Known rows, with every step that occurs:
fivituv/tuduf: [  2  -6  -4 -11  -6  15   4 -18 -12 -16   7   8  -5 -24  20 -13 -24  19
   7 -12   8   0]
tuduf/fivituv: [12 -5  8  2  6  3 14  3 -7 18 -1 -5 12 31 24 -5 10 -7 17 25  3 25]
fivituv/redug/zisu: [ 28   4  45  -5  10 -10   5   3 -14 -19  24 -11  26  -2  38   4  -8 -30
  33   8  -4  -4]
tuduf/fepem/redug: [-18   9  -2  46 -26  -9 -18  24  -9  26 -15  -8  34  -5  28 -17   1  15
   0  33  -4 -13]
redug/fepem: [-30   8   4  13  -7  -4 -11  -4  11 -11  -9  -1  -2 -12 -21 -20 -21 -30
  -9   1   7  -6]
tonetu/redug/fivituv/tuduf/zisu: [ 34 -28  31  -6   6 -34  20  -3 -20 -32  -9 -14  11 -27  60 -18 -21  -6
  17 -24 -23  14]
tonetu/redug/fivituv/tuduf/fepem: [-13 -22  -5   1 -30 -48  17  -8 -36 -24  -5  11  43 -35  43 -31 -34   9
  20 -18 -27 -13]
fepem/tuduf/zisu: [ 28  -7  43   9   6  23   4   9  -9   7  -6 -38 -16 -16  18   1  -8  16
 -10 -31  -4  14]
nebani/fepem/redug/fivituv: [  8 -13 -16  48  11 -23  13  26   4  20   2 -35  32  -2  45 -33   3   6
  25  18  10   5]
tonetu/redug/fepem/tuduf/zisu: [ 17  -4  47  19  10 -12  -2  14  -2  -9 -21 -46   8 -42  -5  12 -31 -21
 -12 -38 -12 -16]
nebani/fepem/tuduf: [ 15   1  -9  15  14  19  22  10  -6  18  14 -40  11 -34  -6  -6 -19  22
  -4 -29  16 -14]
tuduf/zisu/nebani/fepem/redug: [ 29 -12   0  35  23  21  24  46  23  32 -36 -42   3   0  70 -14   3 -18
 -22  34   6 -17]
nebani/fepem/tuduf/fivituv/redug/zisu: [ 57  -3  45  11  30  13  41  12 -32  16  38 -54  46  -3  57  -8 -17 -11
  51   0  18   4]
tuduf/fivituv/redug/zisu: [ 45  -5  56  -2  16  -7  19   4 -24  -4  24 -16  35  33  58  -3   1 -33
  52  33   0  18]
tonetu/redug: [ 15  -8   0  -2  13 -29   5  10  -9  -3  -3  -5  20 -15   0  33  -5  -7
   1  -5 -11 -25]
tuduf/fivituv/redug/fepem: [ -3   2  27   5  -1 -14  -8  10  -9   7  -2  -4  48   2  18 -28 -14 -51
  29  28   4   1]
fepem/redug/zisu: [ 20   3  31  40  16   4  -3  15   3  -5   9 -26  -8  21  43  12  -1   3
  24  31   3   5]
fepem/tuduf/zisu/redug: [ 49   9  23   8  25  34   6  14 -12  27 -17 -35  14 -26  31  18 -24  23
  -6 -42   2   4]
tuduf/fepem/redug/zisu: [ -2  12  30  52 -20  -3  -3  15 -11   6  -1 -16  18  12  47 -11  -6   7
  13  37  -7  -6]
nebani/fepem/redug: [ 21   5 -14  41  14   3   4  30   3  23  -2 -30  23  -8  24  -6   6  10
   8  24  21 -18]
nebani/fepem/tuduf/zisu/redug: [ 66  16   6  16  30  38  30  21 -11  36 -13 -45  31 -38  34   3 -27  19
 -11 -43  20  -7]
redug/zisu/tuduf: [ 45 -20  35   8 -10  28  17  -2 -18 -20   2 -14 -36   6  30   4 -21  17
   6 -12  19  11]

Rows:
[ 36 -15  47   7 -46  10   7  10 -46 -15   0  -1  24 -25  53 -24 -27  -1
  19  -5   7 -14]
fivituv/redug/zisu/tuduf/fepem
[ 55   0   9  21  30  12  37  17 -11  32  -5 -49  34 -29  47 -22 -24  15
  12 -50   7  14]
nebani/fepem/tuduf/zisu/redug/fivituv
[ 33  -9  -3  -1  40  -9  53  18  12  -3   0 -27   9   0  44  25 -25 -37
  -3   6  -6 -42]
tonetu/redug/zisu/nebani/fepem
[ 28  19  18   0   6  30   1 -10  -2 -13 -26   2  11 -42  35 -21 -54 -17
  -8 -25  14   3]
fivituv/tuduf/zisu/redug/fepem
[ 21 -24  -1  41  18  -8  30  44  25  28 -33 -46   6  13  85 -42   5 -21
   1  28  -6   5]
tuduf/zisu/nebani/fepem/redug/fivituv
[-18   4  -4  -1 -40  10   5 -16 -26 -11  -3  19  19 -33  23 -36 -30  19
  -4  -6   0  -9]
fivituv/tuduf/fepem
[ 59 -27  41  41   0  29  11  19 -19   9  -5 -33 -17  39  77   5  -3  31
  35  33  21  31]
fepem/redug/zisu/tuduf/fivituv
[ 19 -25  32  -5  -7  -3  18 -10 -12 -25  -7  -7 -11 -12  63 -47 -18  -1
  15 -21  -8  40]
redug/fivituv/tuduf/zisu
[ 27  26  21  18  10  15  -5   8   9   5 -34  -8  16 -18  15 -11 -29 -35
 -13 -13   8   0]
tuduf/zisu/redug/fepem
[  8 -31  -3  -9   7 -40  16  -9 -22 -28   8  -3  25 -27  36  -8 -31   9
  27 -21 -16   0]
tonetu/redug/fivituv/tuduf
[ 31 -13  -1  22  20  33  29  30  16  16 -29 -37  -6 -22  89 -27 -18   2
 -15  23  15 -17]
fivituv/tuduf/zisu/nebani/fepem/redug
[ -6 -24  -3  27  -1 -11  -7   3  -8 -10   4 -14  13  -6  60 -31 -14  31
  38   9  -5  19]
fepem/redug/fivituv/tuduf
[ 60 -17  23  47   2  33  22  26 -12   0   0 -45 -12  -5  57  -4 -15  28
  13   9  39  -5]
nebani/fepem/redug/zisu/tuduf
[  1 -32   5  54 -49 -10 -10  25 -23  13 -27 -10  19  -6  56 -47  -7  44
  15  13   1  10]
zisu/tuduf/fepem/redug/fivituv
[ 10 -23  -1   3  12 -57  12   7  -8 -11   1  -9  27  -3  18   4  -6 -11
  24 -12 -24  -4]
tonetu/redug/fivituv
[-17   1  27   8   2  -5 -23   8  -7  -2   7 -25  34 -48 -11 -14 -37 -18
  16 -22   2 -25]
fivituv/redug/fepem/tuduf
[-15  -1  11  43 -10   6  15  27  13  12 -19 -15   4  25  65 -12 -14  -5
   1  48 -15 -24]
tuduf/fepem/redug/zisu/nebani
[  8 -16 -16  35   5  -7  15  10  -9   3   9 -27  27 -25  58 -46 -19  24
  30   6  15   6]
nebani/fepem/redug/fivituv/tuduf
[-12   5  20   4  -5 -19 -24   7  -3  -9  -2  -3  37 -33  -4 -22 -20 -47
  12   3   4 -22]
fivituv/redug/fepem
[-12 -24  -3  -7  -8 -12  14 -22 -11 -24  13   8   0 -12  39 -41 -25  15
  28 -15  -8  22]
redug/fivituv/tuduf
[ 53  16  14   4  15  22   9  10  -2  18 -22  -7  18  -5  40  11  -2  -5
  -8 -14   3   7]
tuduf/zisu/redug
[  8 -14   5   9 -56  20   4  11 -29   7 -24  10   0 -22  14 -28 -16  29
 -20 -12  10  -9]
zisu/tuduf/fepem
[ 14   2 -19   7  19 -14   7   1  -2  16  -2   3  33   6  31 -13 -11   9
  23 -16  -7  11]
zisu/redug/fivituv
[-13   4  -2  32 -32   8 -13   8 -22   4  -9   0  30 -29  44 -30 -20  34
   6  23   4 -13]
fivituv/tuduf/fepem/redug
[ 51 -32  26  -7 -15  12   4  18 -34  17  -4  -5  27   1  50 -12  -1   6
  29   9  18   7]
zisu/tuduf/fivituv/redug
[ 29  -7  19   1  35  18  40  23   3  10  21 -51  22 -21  54  -3 -35 -18
  17 -10   3 -39]
fivituv/redug/zisu/nebani/fepem/tuduf
[-16 -10  28  13   9  26   7  17  32   6 -34 -39 -26 -18  14 -20 -36 -23
 -26 -20  -9  -9]
redug/fepem/tuduf/zisu/nebani
